Each row was made from one path, in order. Every step used is in the known rows, and no mark comes twice. Write each row's path.
Known rows
tadet nutuga tefizes nulin sani pakod: [ 0.16 -0.36 -3.92  0.77  0.08  3.87 -3.41 -0.07 -0.88  2.91 -2.52  2.41
  2.21  2.94  2.03  0.68  3.78  1.37 -0.47 -0.60]
tadet nutuga tefizes: [ 0.81 -0.97  3.58 -1.16  0.58  1.03 -0.99 -0.71 -1.01  4.72 -0.32  3.18
  0.55 -1.77  3.23  0.08  2.26 -0.67 -0.91  0.80]
sani nutuga: [ 0.55 -1.15  1.06  1.62 -0.46 -1.08 -1.38  2.26 -1.65 -1.50 -0.03  5.92
  0.97 -1.76 -0.16  3.30  1.67  0.45  0.42  2.07]
nutuga tefizes: [ 2.22  1.05  4.09 -1.09  2.47  0.89 -1.10  1.82  0.17  3.63 -1.12 -1.57
 -0.04 -1.35  3.59 -2.43  1.58 -0.58 -0.28  1.78]
tadet nutuga tefizes nulin gako: [-0.89  0.83 -1.39  0.74  1.16 -3.19  1.22 -0.81 -0.04  2.19  0.31  1.09
  2.65  1.25  3.79  0.77 -0.97 -3.29 -0.85  0.31]
nulin gako: [ 1.64  1.54  0.33 -0.09 -0.26 -4.42  1.69 -0.73 -1.61  0.69  1.66 -0.64
  3.13 -0.37  1.57  1.34 -2.47 -2.30 -0.54 -2.05]
gako nulin tefizes pakod sani: [ 2.84 -0.04 -2.44 -1.90  0.90  1.44  0.90  1.78 -4.16  1.11 -1.50 -1.32
 -1.69 -0.48  2.30 -4.41  8.61  0.65  1.15  1.05]
tefizes pakod gako: [ 1.22 -1.43 -2.36  0.40  2.60 -2.26 -0.02  0.04 -2.06  1.15  0.54  2.09
 -0.34  0.18  1.13 -4.27  4.05 -0.88 -1.32  0.24]
sani pakod tefizes: [-0.81 -1.97 -1.37 -0.09  0.67 -0.15  0.20  4.19  0.16  1.87 -1.28 -3.57
  1.31  1.61 -4.93 -2.31  1.22  2.04 -0.79  0.00]
tadet nutuga tefizes pakod gako nulin: [ 3.46 -0.08  2.49 -1.51  4.38 -2.67  0.12  1.72 -5.41  2.46 -1.29  4.63
 -2.26  0.77  2.13 -3.19  3.60 -2.57 -1.11  2.36]
tefizes pakod gako nulin: [ 3.40  0.57  1.32 -1.10  4.44 -3.08  0.47  2.39 -4.76  0.67 -1.29  2.79
 -2.51  1.44  1.30 -3.57  2.75 -2.25 -0.74  2.35]
nutuga tefizes nulin sani pakod: [ 0.74  0.59 -3.69  0.79  1.10  3.85 -3.45  1.16 -0.23  2.44 -2.83  0.11
  2.14  3.19  2.28 -0.56  3.55  1.55 -0.26  0.00]
sani nutuga tefizes nulin gako: [ 0.13  1.53 -0.98  1.32  1.99 -3.60  0.75  1.20 -0.10  1.25  0.05  0.88
  2.79  0.83  4.11  0.71 -0.74 -2.96 -0.50  1.61]
gako nulin: [ 2.52  1.51  3.04 -1.26  2.64 -1.47  0.46  2.28 -3.34 -0.23 -1.67  1.43
 -2.38  1.42  0.47 -0.64 -0.13 -1.54  0.24  2.09]
pakod sani nutuga tefizes nulin gako: [ 0.68  1.44 -0.95  0.85  2.42 -3.17  0.31  1.99 -0.58  1.44 -1.09  0.37
  2.60  1.37  4.66  0.18  0.72 -2.51 -0.19  1.43]
tadet nutuga tefizes nulin: [-3.63 -1.03 -2.69  1.31  1.91  2.08 -0.56 -0.25  2.25  2.36 -1.88  2.46
 -0.64  2.17  3.39 -0.76  1.93 -1.21 -0.38  3.35]
nutuga tefizes pakod sani: [ 2.71 -0.34 -0.68 -1.28  3.40  1.26 -1.73  1.93 -2.76  3.14 -2.36 -3.80
 -0.60 -1.05  4.15 -3.87  8.05  1.35  0.57  1.30]
pakod gako nulin: [ 3.29  1.32  3.18 -1.31  4.03 -2.88  0.35  3.22 -4.00  0.18 -2.00  4.01
 -2.51  2.77  1.06 -2.93  0.60 -2.36 -0.54  1.74]
pakod tefizes: [-1.19 -1.05  0.58 -1.00  0.45 -0.35  2.39  4.56  0.42  0.60  0.08 -3.25
  0.49  0.35 -4.26 -1.50 -2.29  0.49 -0.27  0.86]
tadet nutuga: [-1.88 -2.79 -0.62  0.13 -2.82  0.22 -0.02 -3.68 -1.74  1.40  0.95  6.65
  0.94 -0.48 -0.75  3.51  0.94 -0.41 -0.93 -1.51]
gako nulin sani pakod: [ 3.29  1.23 -1.12 -0.48  0.65  2.11 -3.06  1.53 -3.22  1.64 -2.61  1.13
  1.41  2.58  0.61  0.38  2.83  1.29 -0.01 -1.00]

Write each row's path
[ 2.76  1.73  0.87 -2.49 -1.72  0.35  4.13  2.06 -3.08 -0.27  0.64  5.03
 -2.44  0.60  0.22 -5.02  3.33 -2.47  0.31  0.74]	pakod gako nulin tefizes
[ 4.17  3.32  2.56 -2.63  1.53  1.71 -0.06  3.34 -4.72 -0.02 -0.95  4.14
  0.29  1.92  2.78  0.81 -2.72 -1.75  0.52 -0.26]	pakod gako nulin sani
[-1.48  0.32 -3.94  1.25  1.18 -3.53  1.86  1.48  0.59  0.78 -0.20 -2.13
  3.06  3.00 -0.17 -0.22 -1.52 -1.89 -0.78 -0.09]	sani pakod tefizes nulin gako
[ 1.52 -1.18 -3.08 -0.44  0.32 -1.08  1.95  0.12 -2.34  1.12  1.72  3.26
 -0.75 -0.50  0.95 -5.86  5.54 -1.30 -0.92  0.10]	nulin tefizes pakod gako
[ 1.80 -0.31 -3.68 -1.20 -1.08  0.63  3.02 -0.57 -3.76  0.80  2.29  0.09
 -1.72 -2.59  0.57 -3.97  6.43 -0.83  0.17  1.90]	gako nulin tefizes pakod
[-0.47  1.73 -1.56 -0.87  0.05  5.44 -0.79  1.01 -0.38  1.55 -0.82  3.25
  1.63  1.61  4.45  2.42 -1.81 -0.99  0.62  1.00]	tadet nutuga tefizes nulin sani
[ 2.94  1.23 -0.10 -1.92 -1.72  0.25  3.05  2.06 -3.26  0.33 -0.06  4.78
 -2.06  1.28 -0.15 -5.61  4.92 -1.78 -0.08  0.36]	sani pakod gako nulin tefizes
[ 2.32 -0.92 -0.40 -0.19  3.90 -1.89 -0.54  1.14 -1.98  3.14  0.18  1.30
 -0.29 -0.51  2.91 -5.30  4.94 -1.17 -1.48  1.10]	nutuga tefizes pakod gako
[ 2.79 -0.99 -0.46  0.19  0.50 -0.33 -0.71  3.89 -4.84 -0.68 -1.21  5.17
 -0.49 -2.11  1.47  0.06  7.62  0.64  1.26  3.08]	gako nulin tefizes pakod sani nutuga
[ 2.04  0.48 -2.55  0.26 -0.56  2.90 -3.08  0.33 -1.71  1.63 -1.70  0.61
  2.51  1.96  0.44  0.73  2.81  2.05 -0.14 -2.11]	nulin sani pakod
[ 1.83  0.25 -1.67  0.51  3.07  0.66 -2.47  2.23 -0.88  2.55 -2.60  3.56
  1.09  4.01  2.67 -3.85  3.70 -0.36 -1.14 -0.51]	nutuga tefizes nulin sani pakod gako
[ 1.45 -1.08 -1.48  0.94  2.24 -1.93 -2.13  0.90 -1.08  1.60 -1.99  3.28
  0.50  3.28  0.07 -4.04  4.50  0.19 -1.54 -1.28]	sani pakod gako
[ 1.12 -0.15 -3.20  1.00  2.27  0.32 -2.21  1.59 -1.14  1.21 -2.37  4.23
  1.12  4.41  1.38 -2.97  3.01 -0.08 -1.11 -0.94]	tefizes nulin sani pakod gako
[-0.34  0.06 -1.10  1.17 -0.48  2.16 -0.65  4.76 -1.34 -1.76 -0.58  6.02
  2.09  0.01  0.34  4.31 -1.06  0.15  1.06  2.85]	pakod tefizes nulin sani nutuga
[ 3.60 -0.03  0.40 -0.56  2.83  0.65 -1.31  2.05 -4.32  2.86  0.54  0.57
  0.34 -3.76  3.79 -0.70  5.35 -0.20 -0.16  3.74]	gako nulin sani nutuga tefizes pakod
[ 2.10  1.84  0.65 -2.49 -2.73  1.43  4.20  1.52 -2.71 -0.47  0.82  3.23
 -2.24 -0.37 -0.22 -3.52  2.68 -2.03  0.74  1.02]	gako nulin tefizes
[ 1.80 -0.86 -1.13 -0.30  2.58  0.33 -0.58 -0.24 -1.70  3.67  0.95 -3.37
 -0.08 -3.32  2.98 -3.15  5.66  0.10 -0.59  2.41]	nutuga tefizes pakod
[ 0.65 -1.08 -5.13 -0.52 -2.48  1.47  2.76 -1.66 -2.13  0.94  3.14 -0.64
 -0.52 -3.24  0.33 -3.80  6.47 -0.09  0.12  0.93]	nulin tefizes pakod
[ 3.53  1.35  4.88 -0.73  1.55  1.96 -2.29  4.17 -1.88  2.71 -0.70  3.16
  1.60 -2.56  4.55  1.29  1.28 -0.23  0.26  2.58]	nulin sani nutuga tefizes
[ 2.40  0.03 -1.43  0.21  1.61 -0.07 -2.20  1.46 -2.11  1.51 -1.87  3.94
  1.38  3.20  0.98 -2.70  2.92  0.04 -1.22 -1.98]	nulin sani pakod gako
[ 3.73  3.41  2.37 -2.60  0.53  2.80 -0.12  2.81 -4.14 -0.14 -0.60  2.53
  0.44  1.00  2.28  2.32 -3.25 -1.30  0.98 -0.02]	gako nulin sani
[ 0.13  2.61 -1.34 -0.77  0.95  5.24 -0.71  2.24  0.23  1.01 -1.14  0.97
  1.29  1.80  4.67  0.96 -2.06 -0.92  0.90  1.45]	nutuga tefizes nulin sani
[ 2.59  0.22  4.83  0.02  2.16  0.12 -1.95  3.49 -0.93  2.68 -0.97  2.58
  0.61 -2.81  3.31  0.01  2.72 -0.16 -0.01  3.12]	sani nutuga tefizes
[ 2.01 -1.49 -0.70  0.47  2.42 -0.10 -1.25  0.88 -2.60  3.00  0.94 -0.47
  0.52 -4.31  2.97 -1.60  6.42  0.48 -0.38  3.48]	sani nutuga tefizes pakod
[ 4.35  2.05  6.00 -1.36  2.43  1.53 -2.25  4.94 -2.88  2.64 -1.45  3.68
  0.87 -2.17  4.67  1.01  1.28 -0.77  0.49  3.27]	gako nulin sani nutuga tefizes
[ 3.33  0.28  4.86 -0.52  3.00  0.63 -2.57  4.55 -1.80  2.94 -2.51  1.81
  0.43 -2.00  4.28 -0.77  4.86  0.37  0.45  3.07]	pakod sani nutuga tefizes
